Each row was made from one small tree. The marks that hang from a mark follow it in brackets, in alphabetical order. Every link used is in the known rows. Write each row's tree.
Known rows:
megat[niso tulo[sevu zodu] zazi]: [-56.1  -3.6 -33.4 -23.7  -0.6  16.8  24.3 -14.3  -3.6 -44.0   9.4  -8.0
   5.3  11.0   2.4  21.6 -13.4  10.1   3.8   2.9]
niso[duto megat[tulo[sevu zodu] zazi]]: [  2.7  13.4 -32.2  -9.7  -0.6  -6.3   8.9  -1.0  14.3 -16.9   4.7  -7.7
  16.8  30.0  17.2   7.9  -3.5  -7.8  11.8   8.3]
duto[latez niso[megat[tulo zazi]]]: [-11.4   3.5 -21.7  -2.7   3.2  -8.4   0.9 -16.8  14.9   2.1  15.7 -19.6
   2.5 -18.6   8.1  13.3  -2.8   3.0  -3.8  -5.1]
niso[duto]: [ 10.9   9.1  -7.4  -4.6  -4.1  -5.1 -10.6  -4.0  15.5  -3.9   0.8  -6.2
   7.7  16.7  -0.9  -4.1   0.2 -14.9   2.6   2.6]
sevu[tulo]: [-11.9  12.6  -5.3   5.0  10.4  -1.6  14.1  -5.4 -11.0   6.1  -8.4  -3.3
   3.2   2.7  -5.6   9.2   6.4  -3.7  -6.0   3.1]
latez[duto[niso[megat[zazi]]]]: [-15.5   3.9   4.7   5.6   0.5  -7.0  -6.7  -3.5  15.1  -2.5  11.9  -4.4
  10.2   1.0  -3.3   5.5   2.0 -13.7   6.0   6.6]
tulo[sevu]: [-13.5  -2.8  -5.8  -3.3   7.6   3.2  -1.7 -14.6  -0.7  -3.4 -17.3  -3.8
   1.1  15.9   7.2   2.7   1.2  -5.0  13.3 -11.2]
megat[niso[duto[latez]] tulo[zodu] zazi]: [-36.6   7.0 -38.9 -30.6 -10.0  11.6  12.1 -12.3   9.4 -39.5  23.9 -14.1
  11.3   8.7   0.1  18.0 -13.4   1.5  -6.7   9.8]
megat[tulo[sevu] zazi]: [-36.8  -1.5 -35.2 -27.3   2.4   7.3  15.2  -1.1  -3.9 -16.3   7.9  -7.5
   0.1   9.5   5.8   4.8  -0.8   4.4   8.1  -8.3]
zodu[tulo[sevu]]: [-14.5   9.8  -8.9   3.0   9.5  -6.3  10.6 -12.8 -15.1   2.3 -12.3   2.7
  -4.4  10.5  -4.3   2.4   6.6  -7.1   0.2  -8.8]
duto[niso[megat[tulo[sevu zodu]]]]: [-20.1  -3.9  -5.5  13.6   5.9  -5.5  14.1  -8.7  10.6  -9.3  -2.1 -11.2
   1.2  -2.0   3.6  23.9  -3.0   3.6   4.2   3.8]
niso[megat]: [ 18.6   6.8  -2.0  15.1   3.0 -12.7   2.1   1.2   5.8   2.7  -3.8   4.2
   2.4   1.9  13.3   1.0  -2.3   2.4   4.3   5.6]
zodu[tulo]: [ -5.7  12.1  -4.5   5.4   4.4  -8.7  11.9  -2.7 -14.4   4.5  -0.3   5.7
  -5.0  -0.6  -9.5   0.4   5.7  -3.2  -9.5  -1.7]
megat[tulo zazi]: [-27.5   0.6 -31.2 -25.5  -2.9   4.9  16.1   9.0  -4.1 -13.9  19.9  -5.2
  -0.5  -1.7   0.8   2.7  -1.9   8.0  -1.2  -0.9]
megat[niso zazi]: [-22.7   0.9 -16.5  -9.3   1.3   3.6   6.8 -17.8  -0.2 -25.8  15.0  -1.5
   3.7  -6.8  -3.1  -4.7 -11.7   4.9   3.2  -4.4]
niso[duto[latez] megat[tulo[sevu zodu]]]: [ 10.1  15.7 -27.3  -7.2  -3.6  -7.7  -4.9  -8.3  21.6  -7.3  -3.9 -11.8
  12.7  26.4  20.9  16.6  -3.1 -10.0   3.7   9.2]
megat[niso[duto] tulo]: [-33.1   7.7 -20.7  -8.4  -9.1  -0.9   2.1  -9.8  18.3 -34.4   1.8  -7.8
  -5.1   6.2  -6.0  17.5 -11.5   0.4  -8.0  11.8]
latez[duto[niso[megat[tulo zazi]]]]: [-23.4   4.1  -0.6   2.4  -1.5  -6.3  -3.5  -0.5  15.2  -6.0  12.6  -5.9
   7.2   0.8  -3.3  10.2   1.5 -11.3   3.5   9.3]

Which tree is each row?
[-43.9   8.0 -45.8 -31.0  -2.8   5.0   2.1 -26.3  14.3 -36.1   9.0 -16.2
   3.7  12.6   3.9   9.1 -11.4  -2.8   4.3  -5.7] : megat[niso[duto[latez]] tulo[sevu] zazi]
[ -7.5   9.2 -10.4  -3.0  -5.1  -2.2 -12.9 -25.0  18.2 -19.4   1.0  -8.7
   3.3   2.9  -2.2   3.9 -10.5  -7.2  -3.8   2.4] : megat[niso[duto[latez]]]
[ 12.9  17.7 -35.5 -16.3  -5.5  -6.7   0.5  -1.3  17.8  -8.5  16.3 -11.5
  17.8  17.6  18.2   7.5  -3.7  -7.1   0.6   9.5] : niso[duto[latez] megat[tulo[zodu] zazi]]
[  1.8   3.0  -6.5  10.2   4.5 -10.7  -6.7 -21.6  17.1   9.0   5.6 -17.0
   3.0 -18.2   7.6  11.9  -1.2  -0.9  -3.2  -4.6] : duto[latez niso[megat]]
[-12.5   1.9 -20.2  -3.5   2.5  -3.5   5.7 -15.7  12.4  -0.5  16.6 -19.5
   6.9 -15.6   8.7  18.6  -2.9   3.8  -4.4  -1.2] : duto[latez niso[megat[tulo[zodu] zazi]]]
[-44.0   2.9 -22.7 -12.0  -5.8  10.4  10.1 -16.7  12.7 -42.7  -7.3 -11.1
   3.9  24.3   0.4  30.3 -12.4  -1.6  -0.2  12.0] : megat[niso[duto] tulo[sevu zodu]]
[-30.4   9.8 -25.5 -13.3 -10.5  -0.3  -3.6 -15.1  20.2 -30.1   3.8 -12.1
  -4.3   2.8  -2.0  18.5 -11.2  -0.6 -11.1   8.7] : megat[niso[duto[latez]] tulo]
[ 15.9  17.8 -24.7  -5.8  -7.1  -9.3  -3.8  -0.9  22.1  -5.4   4.4 -10.4
  12.4  18.5  17.4  15.1  -3.3  -7.5  -3.0  14.6] : niso[duto[latez] megat[tulo[zodu]]]
[ 30.5  19.3 -26.9  -7.9  -0.8 -14.7 -12.3 -10.7  20.5   2.7  12.3  -8.5
  17.0  12.8  17.7  -9.9  -1.8 -12.6   6.8  -0.4] : niso[duto[latez] megat[zazi]]
[-16.4   2.3 -23.6  -3.6   5.8  -7.0   0.5 -21.5  15.3   1.0   9.7 -20.8
   2.6 -13.1  10.3  14.3  -2.0   1.2   1.1  -9.0] : duto[latez niso[megat[tulo[sevu] zazi]]]
[ 33.2  19.3 -15.8   2.7  -2.1 -17.0 -17.1 -10.0  24.4   5.7   0.0  -7.7
  12.1  14.1  17.2  -2.5  -1.8 -13.1   2.7   4.4] : niso[duto[latez] megat]
[-12.0   9.3 -26.7 -18.3  -2.5   0.6  -6.3 -25.9  12.5 -23.7  17.9  -9.5
  10.5   1.6  -0.7  -6.8 -11.2  -6.2   1.7  -5.1] : megat[niso[duto[latez]] zazi]
[  9.5  14.9 -29.3  -8.4  -3.8  -7.8   9.1   6.2  15.0 -15.0  13.3  -5.5
  16.7  22.0  13.3   6.8  -4.3  -5.4   5.4  13.7] : niso[duto megat[tulo[zodu] zazi]]
[-31.7   7.0 -22.9 -14.8 -12.2   8.6   5.4 -11.6  15.2 -35.9   6.9 -12.7
   4.4  10.0  -1.5  28.5 -12.4   1.2 -12.7  17.3] : megat[niso[duto[latez]] tulo[zodu]]
[ -9.7   3.0 -13.8   4.5   2.2  -9.9  -1.3 -16.7  17.7   4.1   7.0 -18.5
  -1.2 -18.2   7.5  19.0  -1.9   2.0  -6.4  -1.6] : duto[latez niso[megat[tulo]]]
[-21.9  -3.6 -12.8   6.3   7.1  -3.7  17.8  -9.1   7.9 -11.3   6.4 -12.5
   5.5  -3.2   4.2  18.3  -3.5   3.9   6.9   0.1] : duto[niso[megat[tulo[sevu zodu] zazi]]]
[  7.7  18.3 -40.3 -16.4  -0.7 -11.5  -5.9 -10.9  21.4  -6.1   6.1 -12.9
  12.3  20.6  21.1   1.4  -2.0 -10.4   8.6  -1.5] : niso[duto[latez] megat[tulo[sevu] zazi]]
[-45.2   1.4 -32.1 -19.6  -4.0   5.4  16.8  -7.8   1.6 -35.7  18.2  -5.0
  -3.9  -6.8  -4.1   9.1 -12.4  11.8  -3.9   2.4] : megat[niso tulo zazi]
[ 13.1  16.4 -19.9   3.4  -4.3 -16.4  -1.7   4.4  22.7  -8.1  -0.6  -4.3
   5.2  18.4  12.2   7.0  -2.8  -6.9   2.6  12.6] : niso[duto megat[tulo]]
[ -8.4   3.7 -24.6  -5.4   3.2  -1.4  18.5   3.0  -0.6 -12.6   4.1  -1.4
   8.4  13.1  18.1  11.7  -4.0   6.7   9.4   5.2] : niso[megat[tulo[sevu zodu] zazi]]
